Each row was made from one walk, in order. Every step used is in the known rows, and no mark comes twice. Write each row's walk.
In the rows, zero is written as 128.
Known rows:
tozaz tuzut: [130 137 129 133 161 122 120 104 121 133 131 153 135 124 140 119 136 131
 155 143 119 138 134 139 119 131 120 133 121 123 130 133 149 122 115 134
 131 131 150 122 112]
mumin nota fotam vefas zeve sirabov: [132  58 147 154 112 113 114 153  96 109 117 202 103  97 119 127 154 120
  85 121 111 147 107  81 116 118 164 128 143 143 186 154 108 140 105 152
 106 135 115 124 123]
mumin nota fotam vefas zeve: [131  52 144 148 116 114 109 144 109 106 116 186 106 101 125 119 167 118
 103 135 114 133 114  97 127 130 180 137 150 146 168 155 109 135 106 146
 117 143 118 121 128]
fali sirabov fotam vefas: [106 151 133 125 129 131 119 107  90 114 143 178  96 110 110 145 133 143
 101 136 150 128 122 129 142 134 164 133 156 155 176 151  98 142 123 122
 120 151 145 106 119]
tuzut fotam nota: [125 128 131 124 143 121 102 115 145 116 112 179 100 117 106  95 132 130
 153 145 128 104 135 138  95 131 172 141 150 144 144 147 136 135 122 148
 111 138 144 138 137]
tozaz sufas: [136 141 129 125 158 120 124 110 117 133 133 147 137 122 137 132 138 131
 160 145 120 137 143 146 120 121 126 133 116 120 129 130 146 121 125 132
 118 131 132 114 119]
tozaz zedid fotam: [124 141 122 126 169 135 119 114 139 113 107 199 112 113 125 117 143 148
 151 143 101 131 140 131 109 116 122 147 122 117 144 148 156 137 123 161
 119 126 157 120 106]
mumin nota fotam sirabov zeve: [123  90 132 152 110 105 130 100 107 128  81 121 156 107 112 145 178 119
 108 115 115 140 108  63 120 146 146 113 119 145 161 126 131 125 131 166
 153 135 104 141 133]
mumin nota fotam sufas: [141  77 137 139 151  97 106 149 113 111 127 169 122  94 121 111 172 118
 132 153 131 134 123  93 123 148 139 127 109 153 125 138 149 117 107 123
 120 137 114 122 111]
mumin nota fotam sufas tozaz tuzut: [141 107 145 142 213  80  83 134  92 121 120 218 139  89 121  83 192 141
 179 172 113 149 136 114 116 145 126 145  93 147 137 149 176 114  93 142
 114 141 155 109  70]
tozaz zedid fotam vefas zeve: [120 116 137 133 166 135 123 110 100  99  95 250  93  98 130 123 147 154
 131 143  91 135 135 128 119 103 145 163 160 123 190 173 125 146 103 174
 103 138 169 105 105]
suvid tozaz: [125 136 133 137 134 116 126 121 129 140 135 117 135 104 117 121 142 134
 126 136 110 129 138 146 129 124 126 134 110 124 119 127 144 128 118 142
 114 136 131 126 106]
sufas fotam vefas zeve sirabov: [122 111 138 140 133 134 125 127  95 111 109 231  82 114 118 133 120 146
  97 123 105 143 115 126 111 110 144 137 157 135 205 157 113 157 111 157
 110 135 143 110 114]
pesiv suvid tozaz sufas fotam sirabov: [121 188 120 158 170 108 129 105 101 161 123 102 134  89 104 136 154 156
 169 158 103 155 146 193  98 119 124 135  69 130 123 126 190 123 129 172
 119 141 161 110  86]
tozaz sufas fotam vefas: [129 139 128 124 171 122 102  99 102 109 123 212  99 119 125 130 148 148
 167 155 115 134 150 172 107 130 146 142 135 136 163 156 149 140 123 151
 127 142 146  95  99]
fali sirabov fotam nota: [109 144 131 132 133 125 115 108 143 119 130 173  99 109 107 118 130 130
 123 139 162 104 126 124 126 140 185 132 150 156 160 150 106 134 123 115
 102 146 142 126 137]
zedid fotam sirabov suvid tozaz: [124 171 116 127 137 112 155  97 107 151 130 120 147  87 118 133 134 151
 121 116 122 146 123 131 131 113 125 135 100 139 147 126 146 145 132 175
 124 139 191 114  82]
pesiv suvid: [129 153 128 143 130 129 130 142 135 138 137  70 131 129 118 126 124 132
 135 128 146 140 131 147 123 123 131 127 100 132 114 120 136 121 139 118
 113 120 147 132 127]
sirabov fotam sufas tozaz zedid: [125 176 143 118 238 118 100 123 107 112 122 231 126  97 107 109 164 161
 186 162 110 125 138 155 131 124 101 165 114 140 167 146 181 122 104 141
  91 147 177  91  55]
pesiv suvid tozaz: [123 162 134 155 136 117 128 134 137 147 143  58 136 103 107 122 136 138
 133 134 128 143 143 166 125 122 127 134  79 128 102 118 151 124 127 134
 103 130 151 130 102]
mumin nota fotam: [134  78 131 142 121 113 104 148 146 120 125 137 126 116 119 113 161 111
 126 135 122 128 118 101 119 147 159 122 112 140 120 132 139 122 123 135
 135 132 101 136 127]
fali sirabov suvid tozaz: [107 160 120 129 103 106 151 108 120 156 148  93 140 106 130 116 117 132
  93 126 136 143 131 117 141 116 129 123 108 145 117 121 118 139 134 130
 106 142 160 116 106]
vefas zeve sirabov fali: [118 125 132 148  89 133 154 109 114 134 111 157 127 121 115 145 119 133
  67  78 117 150 108  77 129 111 135 117 146 115 197 130  99 145 136 145
 101 133 128 124 132]
sirabov suvid tozaz tuzut fotam zedid: [107 175 118 112 190 107 116  81 125 148 151 172 147  91 114  88 134 150
 162 132 100 141 135 146 121 123 113 154 110 136 135 133 187 126 103 160
  84 143 182  97  63]
vefas zeve sirabov fotam zedid tozaz: [108 163 137 142 183 134 119 136 113 111 141 240 129  91  99 137 124 157
 118 115 107 150 123 114 148 107 108 149 146 127 209 144 137 124 108 140
  63 126 161 106  97]
pesiv suvid tozaz tuzut fotam nota: [122 170 139 152 188 105  92  94 147 142 134 132 114  89  91  79 149 143
 183 166 117 128 157 186  80 130 166 149  99 138 122 143 180 126 109 159
  90 141 182 133  98]
fali sirabov suvid tozaz tuzut: [107 173 117 132 138 101 141  81 113 162 153 120 146 102 141 104 125 137
 117 140 127 153 140 129 134 121 125 128  99 140 120 125 143 134 118 137
 106 147 177 109  89]
sufas fotam nota: [125 117 123 136 144 125 102 120 157 110 109 190  89 123 112 105 132 133
 158 141 137 102 136 148  98 139 168 137 141 144 148 153 141 138 126 140
 124 134 142 129 129]
vefas fotam sufas tozaz zedid: [118 153 137 125 213  92 110 109  88 105  93 247 144  96 120  95 158 165
 190 167 106 137 138 125 128 114 102 154 120 128 155 156 171 121 105 136
  95 137 188 100  46]
nota fotam vefas zeve sirabov suvid pesiv: [122 119 117 144  94 115 151 146  77 142 144 144 124 108 131 145 116 138
  88 104 140 170 100 121 111  92 164 126 111 142 178 134 113 135 136 154
  81 134 190 109  84]
zedid tozaz: [119 159 133 139 151 126 113 126 123 120 133 157 131 121 119 125 137 139
 143 140 121 143 146 130 133 119 113 135 124 127 136 133 136 121 134 136
 117 126 157 129 118]
fotam vefas zeve sirabov suvid pesiv: [122 142 130 139  96 121 163 135  87 139 144 141 122 126 135 149 109 137
 100  98 152 167 108 126 125  89 132 127 132 139 173 131  97 141 140 141
  80 131 199 108 110]
zeve sirabov: [130 133 132 138 120 126 135 137 117 131 132 141 125 125 122 135 115 134
 110 112 124 145 122 112 118 117 113 120 121 126 147 127 132 135 129 131
 117 118 126 129 123]
mumin nota fotam zedid: [121  73 123 139 135 107 104 152 139 115 125 163 134 103 112 114 168 116
 131 124 125 130 120  92 130 141 144 132 122 142 124 140 150 113 111 132
 112 127 100 121 115]
tozaz zedid fotam vefas zeve sirabov fali: [108 131 134 146 128 140 138  83  90 106  90 252  94 102 108 142 143 157
  89  92  96 157 125  91 111  98 141 144 160 116 233 167 114 161 122 181
  96 136 175 101  98]
nota fotam vefas zeve sirabov: [124  86 133 147 115 119 128 147  73 121 117 195 108  93 125 139 126 136
  76 118 104 151 106 105 112 104 169 136 140 135 197 153 116 140 105 155
 101 130 134 117  94]
fali sirabov suvid tozaz tuzut fotam: [104 188 120 117 153 105 126  72 115 159 148 151 130  96 124  87 125 147
 123 151 107 150 133 130 115 127 137 132 108 144 131 129 151 140 118 157
 104 150 182 112  92]
nota fotam: [128 107 118 132 128 117 116 142 119 132 126 134 130 111 127 125 135 129
 118 134 116 129 121 122 117 134 163 127 110 131 132 131 148 122 126 141
 128 129 119 129 100]

Which walk is each row?
[116 141 125 142  91 129 143 101 117 136 124 131 129 130 107 145 122 132
  86  77 135 148 118  89 124 124 127 109 131 121 173 123 117 140 149 134
 123 131 129 125 119] | zeve sirabov fali
[123 171 136 156 169 112 118 107 131 154 146  81 146 100 115 112 143 141
 160 151 117 152 150 180 116 123 122 137  75 123 107 124 173 116 114 139
 104 133 168 122  87] | pesiv suvid tozaz tuzut
[109 168 120 132 193  98 107  94 106 103 127 239 166  96 115 123 144 158
 190 152 115 151 154 127 142 111 111 147 127 114 155 154 160 105 113 127
  87 125 176 101  77] | vefas fotam zedid tozaz sufas
[106 148 119 144  90 124 157  83  95 146  99 103 142 124 111 157 141 130
 100  86 135 142 114  98 131 126 132 113 138 128 159 122 118 128 153 155
 149 143 134 124 122] | fotam sirabov fali
[121 168 131 142 186 120 106 101 115 127 135 181 140 117 129 113 144 143
 168 156 111 154 154 146 124 124 106 140 117 121 135 140 158 114 122 142
 120 129 176 123 101] | zedid tozaz tuzut
[124 178 128 116 178 112 117  79 132 151 154 147 138 101 122  88 131 146
 155 144 100 143 135 155 111 127 131 143  99 134 134 125 176 136 118 163
 112 147 186 112  77] | sirabov suvid tozaz tuzut fotam
[120 160 132 121 200 127 104 124 123 117  95 224 120 113 114 103 153 165
 173 147  92 137 145 146 107 116 117 158 112 120 156 159 161 139 117 172
 113 128 182 112  79] | sufas tozaz zedid fotam
[131 179 128 149 180 115 107 115 138 144 142 116 125  99 106 115 145 154
 176 164 106 145 157 199 102 130 133 139  68 123 117 128 183 127 126 150
  99 137 156 110  91] | pesiv suvid tozaz sufas fotam
[107 201 109 129 168 114 148 120  93 152 103 158 147 117 120 125 149 166
 179 128 126 166 126 155 106  94 103 144  87 132 146 135 165 130 148 191
 106 133 242 104  69] | sufas tozaz zedid fotam sirabov suvid pesiv
[115 149  95 136  95 108 159 133  90 168 133  65 157 114 134 151 131 130
 124 114 149 160 102 132 115 113 146 114  79 143 124 110 148 112 156 159
 122 137 183 120  87] | nota fotam sirabov suvid pesiv
[113 139 128 133 117 108 153  60  92 118  76 150 173 113 117 157 139 147
 118 113 123 138 105  73 137 127 129 115 142 128 185 129 115 133 137 149
 146 131 150 131 111] | vefas fotam sirabov zeve
[124 184 129 124 170 112 124  86 125 154 158 163 136 100 119  97 117 149
 135 127  96 153 129 138 100 116 113 135  92 132 150 120 177 142 118 164
 100 139 183 114  74] | zeve sirabov suvid tozaz tuzut fotam
[131 150 134 137 166 109 121 109 118 143 138 135 146  97 124 122 151 138
 158 151  98 137 154 162 120 119 124 139  97 114 122 129 160 122 113 148
 108 139 135 113 100] | suvid tozaz sufas
[126 183 138 125 229 105  91  94  82 114 134 242 117  91 114  94 156 161
 180 185  99 157 154 133 108 129 101 151 123 140 152 147 180 117 105 152
 103 140 190 114  85] | zedid tozaz tuzut fotam sufas
[106 168 117 134 211 120  90 101 120 117 128 245 123 108 114 106 147 158
 182 154 104 153 154 156 119 132  99 152 124 127 153 157 187 116 109 152
 106 131 173 103  81] | sufas fotam zedid tozaz tuzut
[123  81 128 137 124 120 119 136  80 119 114 179 108  95 131 130 141 133
  94 134 109 137 115 121 123 118 182 143 150 136 180 157 116 131 107 156
 110 141 135 113 101] | nota fotam vefas zeve
[104 194 114 148 157 119 125  62  89 135 101 192 131 113 104 144 162 157
 156 125 105 159 145 134 113 126 122 127 121 126 180 140 161 125 157 180
 136 147 172 105  96] | zedid tozaz sufas fotam sirabov fali
[123 146 130 129 133 125 149  77  91 123  80 159 147 109 114 158 147 153
 109 111 115 142 117  87 121 130 126 127 129 133 189 136 116 145 136 176
 146 130 152 130 128] | zedid fotam sirabov zeve
[126  85 125 151 112 105 125 139 109 134 108 122 134 105 118 133 168 113
 119 129 120 138 109  93 117 138 150 116 114 144 128 129 145 119 125 157
 151 136 110 136 126] | mumin nota fotam sirabov
[130  71 140 143 118 111  98 139 113 104 128 163 109 111 117 122 169 118
 122 133 132 132 124 107 121 138 171 129 134 151 143 150 126 132 118 139
 137 138 116 123 116] | mumin nota fotam vefas
[100 177 122 139 160 124 134  77  88 135  66 200 135 109  98 128 171 166
 147 106  98 152 131 117 111 112 119 146 125 121 189 154 155 138 142 199
 131 142 188 106  77] | sufas tozaz zedid fotam sirabov fali
[104 157 118 132 178 124  99 126 124 109 125 221 118 112 104 116 142 156
 159 140 112 141 148 138 127 128 104 145 132 133 150 150 163 123 121 147
 105 126 157 110  94] | sufas fotam zedid tozaz
[129 132 126 129 112 128 160 130 119 141 138 140 139 121 140 130  93 130
  90  96 125 149 105  98 135 100 119 123 129 131 171 121 110 144 132 132
  90 123 160 120 116] | vefas zeve sirabov suvid
[130 102 141 141 207  90  90 151 108 111  99 221 129  91 111  85 197 139
 177 166  99 139 139 112 111 131 118 152  96 144 132 150 188 113  98 153
 102 139 144 109  66] | mumin nota fotam sufas tozaz zedid
[136 171 147 118 213 115 104 132  98 117 136 206 130  98 103 112 153 162
 164 153 133 127 126 146 140 139 117 155 117 150 167 140 150 127 111 122
 103 145 170 100  72] | sirabov fotam sufas tozaz
[106 132 144 130 127 135 131 110  87 115 129 200  94  99 119 138 131 143
  81 137 130 132 108 116 148 123 173 141 174 150 198 158  80 147 111 131
 103 155 145 104 127] | fali sirabov fotam vefas zeve
[129 111 136 127 142 132 127 120  92 103 114 223  95 103 125 129 136 152
 107 135 117 136 122 121 128 118 160 151 163 134 191 167  93 152 108 158
 108 137 162 113 121] | zedid fotam vefas zeve
[136 110 123 132 153 101 116 143  86 123 124 163 127  90 127 124 147 137
 127 152 121 134 125 113 120 136 142 135 106 145 136 137 158 115 108 132
 113 135 131 115  82] | nota fotam sufas
[121 126 128 128 141 131 107 115 111 107 120 194  85 125 115 128 137 144
 135 139 124 127 133 153 115 136 149 139 146 145 162 153 131 147 127 147
 138 139 144 109 109] | sufas fotam vefas
[131 144 136 138 150 131 112 115 151 114 141 183 106 113 100 130 120 131
 137 115 151 110 121 136 114 126 162 133 138 143 182 140 130 140 122 123
  97 132 147 129 121] | zeve sirabov fotam nota
[118 175 118 137 154 102 150  75 104 168 138 103 163  97 137 126 137 136
 144 125 113 152 127 151 129 110 109 132  98 135 129 119 171 125 121 164
 129 143 183 109  70] | fotam sirabov suvid tozaz tuzut
[128 143 137 134 134 119 145 112  96 127 143 201 115  81 120 127 117 158
  85 108 110 157 121 122 127  91 140 148 129 137 202 150 110 169 113 169
  82 136 197 102  82] | zedid fotam vefas zeve sirabov suvid tozaz
[118 159 151 153 181 115 107  98  91 139 134 162 111  80 105  99 150 157
 142 164  89 157 140 178 104 115 156 160 121 133 161 151 152 134  96 173
  86 151 184 111  89] | pesiv suvid tozaz tuzut fotam vefas zeve
[114 104 107 129 141 112 115 143 117 127 122 155 142 100 119 127 141 134
 122 121 117 131 120 116 125 130 146 139 120 134 134 141 158 112 110 139
 106 125 119 114  87] | nota fotam zedid
[139 153 139 119 203 105 107 139  80 114 112 229 120  95 111 107 155 173
 158 156 126 139 137 127 124 130 116 155 112 143 159 154 141 138 107 145
 109 133 187 107  82] | zedid fotam sufas tozaz
[117 152 139 124 196 125  99 115  89 104  93 249 104 108 111 109 162 167
 173 146 102 141 149 156 109 108 131 168 135 133 175 175 149 147 111 177
 112 135 192  99  71] | sufas tozaz zedid fotam vefas
[140 139 147 132 176 125 133 134  97 115 140 223 113  85 117 141 123 148
 106 134 117 137 103 105 137 119 118 139 134 139 199 136 129 136 101 122
  79 139 144 108 102] | vefas zeve sirabov fotam sufas
[124 162 125 143 195 114  85  98 140 107 117 239 105 112 111 102 152 149
 203 170 120 124 173 172  96 127 152 149 125 133 156 158 165 127 130 152
 105 134 174 119 110] | zedid tozaz sufas fotam nota
[112 136 123 110 156 125 114 122 121 123 121 184 119 111 105 113 130 144
 141 130 109 127 124 120 120 131 124 143 144 135 142 141 153 125 115 146
 109 129 131 115 117] | tuzut fotam zedid
[124 170 141 118 208 117  92 105 109 136 118 207 129 118 112  82 146 162
 180 161  93 143 136 152 100 135 128 152 120 130 149 144 166 130 112 166
 125 141 176 117  92] | sufas tozaz tuzut fotam
[119 117 109 141 119 112 137 131  86 147 108 117 140  98 124 143 142 127
 112 125 114 139 109 117 114 123 155 122 112 138 138 128 154 117 126 166
 144 133 124 127  97] | nota fotam sirabov
[128 151 129 118 177 125 104  93 125 131 126 182 118 120 122 101 133 142
 159 159 101 136 131 141 100 134 133 137 128 126 142 136 161 128 114 154
 129 138 151 125 114] | tozaz tuzut fotam
[126 157 138 129 191 114 107 112 107 138 119 174 144 125 126 101 146 149
 173 147 112 143 139 154 118 129 114 145 115 124 138 141 156 122 111 147
 122 134 173 115  89] | sufas tozaz tuzut
[136 155 138 116 205 108 106  95  90 122 128 214 112  98 123  99 148 151
 165 173 105 139 135 130 104 137 116 145 121 140 144 141 172 124  97 145
 114 142 161 109  95] | tozaz tuzut fotam sufas
[111 178 126 117 209 113  94 108 103 115 133 229 136  99 103 110 150 157
 186 159  92 150 160 142 113 117 110 158 127 124 148 147 176 112 116 157
  86 130 161 104 100] | tuzut fotam zedid tozaz sufas
[134 126 132 129 186  93 103 153  76 127 112 186 137  90 117 104 159 155
 146 157 115 142 128 128 117 131 137 148  98 147 143 144 163 116 105 142
 105 133 157 109  59] | nota fotam sufas tozaz
[105 152 122 136 164 118 115 130 109 116 129 183 140 109 112 126 141 143
 149 127 123 148 148 125 143 114 101 146 132 129 139 143 148 112 121 134
  94 119 153 116 104] | fotam zedid tozaz
